Each row was made from one walk, in order. Every step used is in the known rows, and no mark comes twice. Write each row's walk.
In the rows, 128 means zero.
Known rows
mebo > gonut > savi > setuzi > nupo: [134 132 125 172  85  90 136 106 182 112 139 146 132 152 133 127  93 127
 164 107 133 136 157 131 161 207 111 118 144  82 127 119 185 150 148 130
 109 120 100 113 116]
setuzi > savi > rimar: [109 103 113 119 128 140 124 148 134 113 126 151 121 152 158 124 158 157
 110 121  78 109 127 120 101 151 142 135 137 162 108 132 113  91 103 134
 130 162 102 134  80]
tatur > migev > gonut > gimin > nupo > setuzi > savi: [129 136 126 126 146 135 127 135 128 103 102 105 107 103 108 106 127 113
 118 132 160 132 107 128 144  78 123 181 128 109 154  94  76 161 138 117
 103 159 109 123 140]
gonut > gimin: [140 121 141 102 156 132 136 121 133 156 104 105 134 129 147 107 119 176
 128 113 115 121 110 122 123 125 113 110 141 152 113 129 100 126 111 125
 159 161 108 121 107]
mebo > gonut > fotuk > setuzi: [117 157 127 116 131 108 136  99 123 119 129 154 134 121 128 133 103 101
 155 107 121 121 149 122 173 181 116 133 136  77 133 121 153 152 130 122
  98  98 119 122 144]
migev > gonut > fotuk > setuzi: [125 132 145 117 135 157 150 125 127  99 149 151 113 135 138 114 129 112
 134 134 150 116 139 131 147 107 147 157 137 100 138 133 109 127 144 113
 108  91 140 134 170]
gimin > nupo > migev > gonut: [133 149 125 124 114 121  79 160 118 138 124 109 143 109 106 123 132 116
 106 150 112  78 140 130 126  87 137 121 118 160 144 138 114 147 125 121
 182 127 146 112  94]
tatur > migev > gonut > fotuk > setuzi > nupo: [134 151 147 127 154 129 138 106 128  88 108 150 121 118 121 132 115  87
 132 145 175 122 120 140 148  99 129 172 122  62 159 120  96 129 157 128
  99 141 121 122 179]
fotuk > setuzi > savi: [ 96  97  85 117 142 108 129 128 103  97 143 138 113 145 115 153 128 113
 112 110 131 161  78 128 126 135 127 110 134 134 107 117 141  99 120 141
  55 133 136 156 123]
savi > tatur: [133 155 156 101 136 139 123 153 121 169  97 145 130 142 139 125 157 116
 139 119  91 137 121 119  72 149  87 111 122 118 113 140 128 115 137 142
 212 155 133 146 107]
mebo > gonut > savi > setuzi > nupo > rimar: [134 137 130 167  89  93 136 110 182 110 138 137 134 143 141 124 101 129
 169  99 115 145 147 122 160 205 115 126 140  76 130 124 191 166 149 128
  91 111  97 110 124]
nupo > setuzi > migev > gonut > fotuk: [124 131 123 158  98 140 145 119 116 140 149 131 120  98 102 137 145 129
 131 140 121 108 168 103 164 143 112 131  93 141 164 112 122 110 140 120
 101 115 139 129 165]
migev > gonut > rimar: [146 121 134 134 130 142 146 157 157 103 142 162 112 121 127 124 136 140
 100 133 145  88 150 119 166  99 134 165 149 109 132 132 112 104 140 139
 135 104 128 136 179]
nupo > migev > gonut > fotuk > setuzi > savi: [132 133 104 110 141 133 132 129  95  94 156 139 130 131 126 121 138 131
 127 148 134  62 161 113 139 140 157 137 107 123 144 129 127 139 135  98
 123 123 133 161 120]
setuzi > nupo > migev: [147 140 154 154 143 108 119 109 141 141 138 164 153 141 119 151 121 141
 104 153 109  97 150 140 140 173 118  94  93 133 151 132 178 110 142 139
 157 166 128 120 100]
setuzi > nupo > fotuk: [140 137 172 145 163 139 141 111 163 163 142 167 139 143 121 130 126 149
 126 147 105 138 129 162 129 135 113  96 115 123 151 124 191 146 123 170
 155 152 117  87 117]
nupo > setuzi > migev > gonut: [124 127 110 165  94 138 141 126 126 140 145 126 116 100  90 144 148 126
 125 135 121 123 161 104 173 144 112 123  97 143 161 104 135 103 147 125
  86 118 140 130 156]
gonut > gimin > nupo > fotuk > setuzi: [135 123 149  89 156 129 113 130 116 176 103  82 149 106 137  95 119 150
 133 128 111 152  74 144  96  76 124 106 152 171 114 135 104 178  89 132
 157 153 120  97 103]
migev > gonut > savi > tatur: [143 121 142 146  98 160 140 167 146 111 145 147  94 149 141  94 139 132
 148 120 130 131 147 129 121 136 111 148 155  94 138 116 123 134 162 119
 167 121 135 141 144]
gimin > nupo > fotuk > setuzi > migev > gonut: [122 134 127 118 130 131  97 150 115 164 126  99 136  98 102 129 134 104
 126 146 109 154 103 156 106  57 137 111 143 157 135 139 130 165 102 151
 134 114 148  83 124]
setuzi > savi: [ 99 102  95 127 145 128 129 154 124 112 146 136  94 149 123 132 140 166
 100 112 102 104 134 125 119 132 112 126 123 149 121 105 129 112  99 148
 138 151 112 137  86]
mebo > gonut > fotuk > setuzi > savi > migev: [105 149 117 114 132 108 137 105 120 112 136 146 125 132 135 129 104 116
 143  96 131 127 145 121 160 173 127 144 125  88 126 115 160 169 110 123
 109  94 117 131 129]
nupo > migev > gonut > gimin: [153 138 110 113 142 138 130 133 119 122 134 117 134 128 125 113 138 152
 125 143 131  75 158 109 150 140 154 124 117 138 141 124 127 142 142  94
 137 138 121 149 102]
migev > gonut: [131 133 126 138 130 165 141 146 160 110 141 144  99 140 117 122 138 131
 116 126 138 118 150 129 164 111 139 146 138 113 142 115 128 119 153 126
 117 103 131 127 137]
fotuk > setuzi > savi > tatur > gimin > nupo: [108 100 117 114 139 108 107 139  82 127 121 116 123 128 115 139 136  99
 120 117 124 193  64 135  84 133 108 126 135 145  90 123 122 121 115 130
 102 145 144 162 114]
gonut > gimin > nupo: [135 126 153 103 143 124 105 137 123 171  99  83 142 111 141 101 115 159
 115 121 106 126  96 135 102  89 112 113 145 176 116 137  86 149  97 127
 188 160 121 100  95]
gimin > nupo > fotuk > setuzi > savi > migev > gonut: [106 131 125 108 136 135 101 156 120 146 133 104 130 120 115 114 131 118
 118 131 125 152  85 153  97  45 144 121 134 160 126 128 140 192  89 151
 153 109 141  97 106]
tatur > migev > gonut > savi > setuzi: [139 138 115 142 118 120 137 122 157  76 105 131 112 137 127 121 113 107
 152 137 185 109 127 128 141 104 126 163 137  66 145 117  94 121 168 124
 109 146 105 125 158]
setuzi > migev: [132 123  98 150 125 116 117 127 120 167 116 110 120 105 114 179 136 141
 113 135 103 111 175 128 131 144 120  99 118 149 134 141 119  61 115 153
 132 136 134 107 134]
migev > gonut > gimin > nupo: [141 122 151 126 137 162 124 151 148 138 126  99 111 120 129  93 132 142
 110 125 132 143 126 139 137  85 143 153 152 148 134 122  96 158 125 114
 138 119 129 113 123]
tatur > rimar: [126 130 123 125 112 129 155 118 128 107 121 131 164 125 130 171 113 115
 105 135  90  97 136 106  93  84  59 118 125 118 133 132 127  59 136 146
 155 138 145 149 128]
migev > gonut > fotuk > setuzi > savi > rimar: [122 119 146 114 132 163 149 129 125  93 150 155 116 138 156 108 141 116
 129 135 134 123 136 131 131 119 162 169 143 114 132 138 100 123 132 109
  97 100 132 138 155]
mebo > gonut: [124 158 108 136 123 115 128 121 158 130 121 146 120 128 105 140 113 119
 138  99 109 125 158 120 190 184 108 124 137  92 136 101 172 144 139 132
 109 110 109 116 112]

Which walk is each row?
[133 120 107 160 106 111 137 103 175 137 122  93 137 148 140 167 134 122
 138 147 165 133 159 129 105 136 177 117 114 151 106 169 126  79 128 135
  82 107 116 119 122]
savi > setuzi > migev > gonut
[132  97 100 147 102 119 126 118 112 116 131 128 130 118 131 163 132  95
 134 134 134 180 114 133 133 152 153 115 154 124 118 145 123  67 145 126
  38 117 151 134 169]
fotuk > setuzi > migev > gonut > savi > rimar
[143 131 142  99 143 116  98 135 110 167 100  80 155 107 137 102 118 161
 118 132 105 103 108 127 103 103 124 108 133 181 120 138  91 155  99 114
 190 167 121 113  83]
gonut > gimin > nupo > migev
[ 99 109 115 119 144 146 124 166 131 114 146  95  97 141 147 104 144 183
  87  93 125 140 113 122 104  82 155 162 114 167 115 111 130 182  82 134
 148 114 119 135  90]
setuzi > savi > migev > gonut > gimin > nupo > rimar
[111 118  97  96 168 140 148 127 116 132 146 139 122 138 116 122 139 136
 151 128 115 148  89 141 116 102 133 100 138 126 122 114 168 163 102 155
  88 130 117 120 118]
nupo > fotuk > setuzi > savi
[141 167 154 105 146 145 127 152 123 140  82 139 115 128 130 122 156  85
 141 127 129 150 118 125  86 126 101 156 125  81 133 125 101 135 155 132
 179 159 125 148 133]
savi > tatur > migev > gonut
[164 116 153 146  98 127  81 128 108 138  89  97 160 101 121 103 116 144
 147 153 129 109 136 125 118 125 110 148 133 160 103 133  84 119 140  87
 198 154 120 128 115]
tatur > gimin > nupo > migev > gonut > savi > rimar
[138 120 105 110 157 136 151 123 117 146 140 135 132 107 114 141 139 123
 147 146 128 144 115 140 130  96 145 111 147 120 129 137 154 140 110 157
  81 112 130 112 168]
nupo > fotuk > setuzi > migev > gonut > rimar
[130 102 100 135 134 120 131 113 105 133 129 104 122 110 113 166 129 102
 118 127 146 191 109 136 140 136 149 115 144 135 118 135 123  90 132 128
  32 115 150 135 161]
fotuk > setuzi > migev > gonut > gimin
[141 132 146 159 118 101 136  87 189 124 135 133 164 172 144 150 124 124
 131 158 166 119 139 136 109 159 173 107  96 139 115 163 167 113 143 128
 105 132 111 128  96]
savi > setuzi > nupo > migev > gonut
[131 103 104 144 111 117 126 129  98 130 135 120 117 119 118 162 135  89
 134 127 137 192 114 136 117 150 133 114 148 115 119 137 130  87 144 133
  62 117 158 145 167]
fotuk > setuzi > migev > gonut > savi > tatur
[143 112 137 151  84 163 139 152 163  93 142 158 113 150 157  95 136 140
 145 129 124 115 149 127 141 139 141 149 165 107 136 129 113 105 163 112
 133 120 122 126 144]
migev > gonut > savi > rimar
[119 111  88 134 127  99 121 108  99 135 122 119 133 114 107 188 124  97
 122 128 130 169 107 131 135 147 132  91 133 131 116 141 135  63 131 145
  52 123 152 133 155]
fotuk > setuzi > migev
[116 147 121 125 122 151 134 135 160 117 129 133 116 161 141 129 125 157
 106 104 174 117 135 119 141  93 156 134 107 126 121 122 151 135 125 134
 180  87 134 137 120]
savi > migev > gonut
[134 121 148 120 125 120 109 131 112 180 105  74 144  89 125 106 123 154
 117 127 102 135 106 125 114 102 108 114 128 189 128 128  88 147 100 121
 161 160 126 104 110]
gonut > gimin > nupo > setuzi > migev
[132 120 129 142 139 107 126 103 121 111 147 154 147 139 110 160 119  93
 112 142 145 167  95 142 149 158 142 102 119 116 132 131 174 107 155 129
  57 132 151 146 139]
fotuk > setuzi > nupo > migev > gonut
[155 117 151 139  86 111 101 154  98 141 110 124 138 130 145  91 119 148
 173 131 110 110 130 121  71 162  63 117 140 118 109 129 105 130 146 114
 252 174 128 145 119]
gonut > savi > tatur > gimin > nupo > migev
[130 107 137 117 152 165 132 152 132 133 140  94 104 119 126  88 140 138
 114 126 136 168 104 148 125  76 156 156 159 152 129 114 108 187 111 117
 102 119 129 117 118]
migev > gonut > gimin > nupo > fotuk > setuzi > savi
[124 139 131 116 134 152 139 130 156 127 123 112 120 156 153 112 122 172
 108 100 175 131 125 120 134  91 160 138 116 138 115 122 137 151 113 125
 180 100 126 136 117]
savi > migev > gonut > gimin
[114 137 145  91 141 118 139  99  93 116 131 157 146 132 153 130 110 116
 149 133 129  91 115 123 116 128 118 118 122 106 123 153 103 104 121 130
 142 119 138 132 162]
gonut > fotuk > setuzi
[104 116 116 135  98 135 140 133 128 114 140 156 131 133 124 116 155 143
 125 124  88 108 119  94 142 157 111 126 102 161 136 103 131 110 131 119
 102 151 113 147 108]
nupo > setuzi > savi > rimar
[125 137 162 106 148 108 136  90  93 120 141 164 158 132 152 134 108 115
 140 148 130  92 123 134 116 148 123 113 108 110 135 155 128 112 126 127
 143 133 139 132 156]
gonut > fotuk > setuzi > nupo > migev
[122 143 138 117 138 115 133 106 105 127 122 139 126 116 129 119 113 105
 158 105 119 147 144 124 143 193 104 155 132  87 116 113 142 168 122 111
 119 114 114 141 132]
mebo > gonut > fotuk > setuzi > savi > tatur > gimin
[139 135 143 154 120  87 132  82 180 131 127 134 173 172 146 157 118 126
 135 157 159 110 132 132 101 164 160  92  91 143 110 170 168 102 137 134
 120 143 109 126  91]
savi > setuzi > nupo > migev
[127 117 110 173  79 133 142 131 126 131 152 129 113 104  97 135 140 134
 135 134 121 118 161 104 167 152 104 122 106 137 163 102 132 106 153 121
  95 122 137 131 163]
nupo > setuzi > migev > gonut > savi
[114 144 152 124 131 143 141 115 144 114 141 145 128 159 156 126 115 145
 110 116 182 129 127 131 129 101 161 141 103 117 126 134 149 142 120 131
 172  85 142 135 144]
savi > migev > gonut > fotuk > setuzi > nupo
[131 152 139 115 116 123  83 155 107 137 128 114 148 107 118 116 128 117
 114 154 111  63 146 131 115  85 136 129 115 156 146 145 104 152 119 116
 199 124 146 110 103]
gimin > nupo > migev > gonut > fotuk
[120 151 120 125 129 104 135  98 115 129 128 141 132 109 124 146 106  99
 152 111 118 129 163 126 170 187 119 132 134  85 136 126 149 143 123 125
  91  98 120 118 150]
mebo > gonut > fotuk > setuzi > migev
[ 93 112 109 122 142 147 139 152 128  99 157 131  90 162 147 115 136 178
  95 104 144 103 144 124 111 105 148 157 107 146 119 108 130 149  87 137
 170 113 120 146  99]
setuzi > savi > migev > gonut > fotuk
[151 143 169 114 140 140 114 134 109 176  77 124 136 126 129 117 146 128
 154 125 112 155 118 119  73 159  73 133 120 125  91 133 108 114 141 120
 227 164 124 156 116]
savi > tatur > gimin
[127 104 107 135 128 115 116 121 101 141 125  92 126 101 110 162 126  94
 113 132 140 193 100 143 128 119 150 117 147 148 119 139 115 100 124 128
  46 114 157 126 157]
fotuk > setuzi > migev > gonut > gimin > nupo
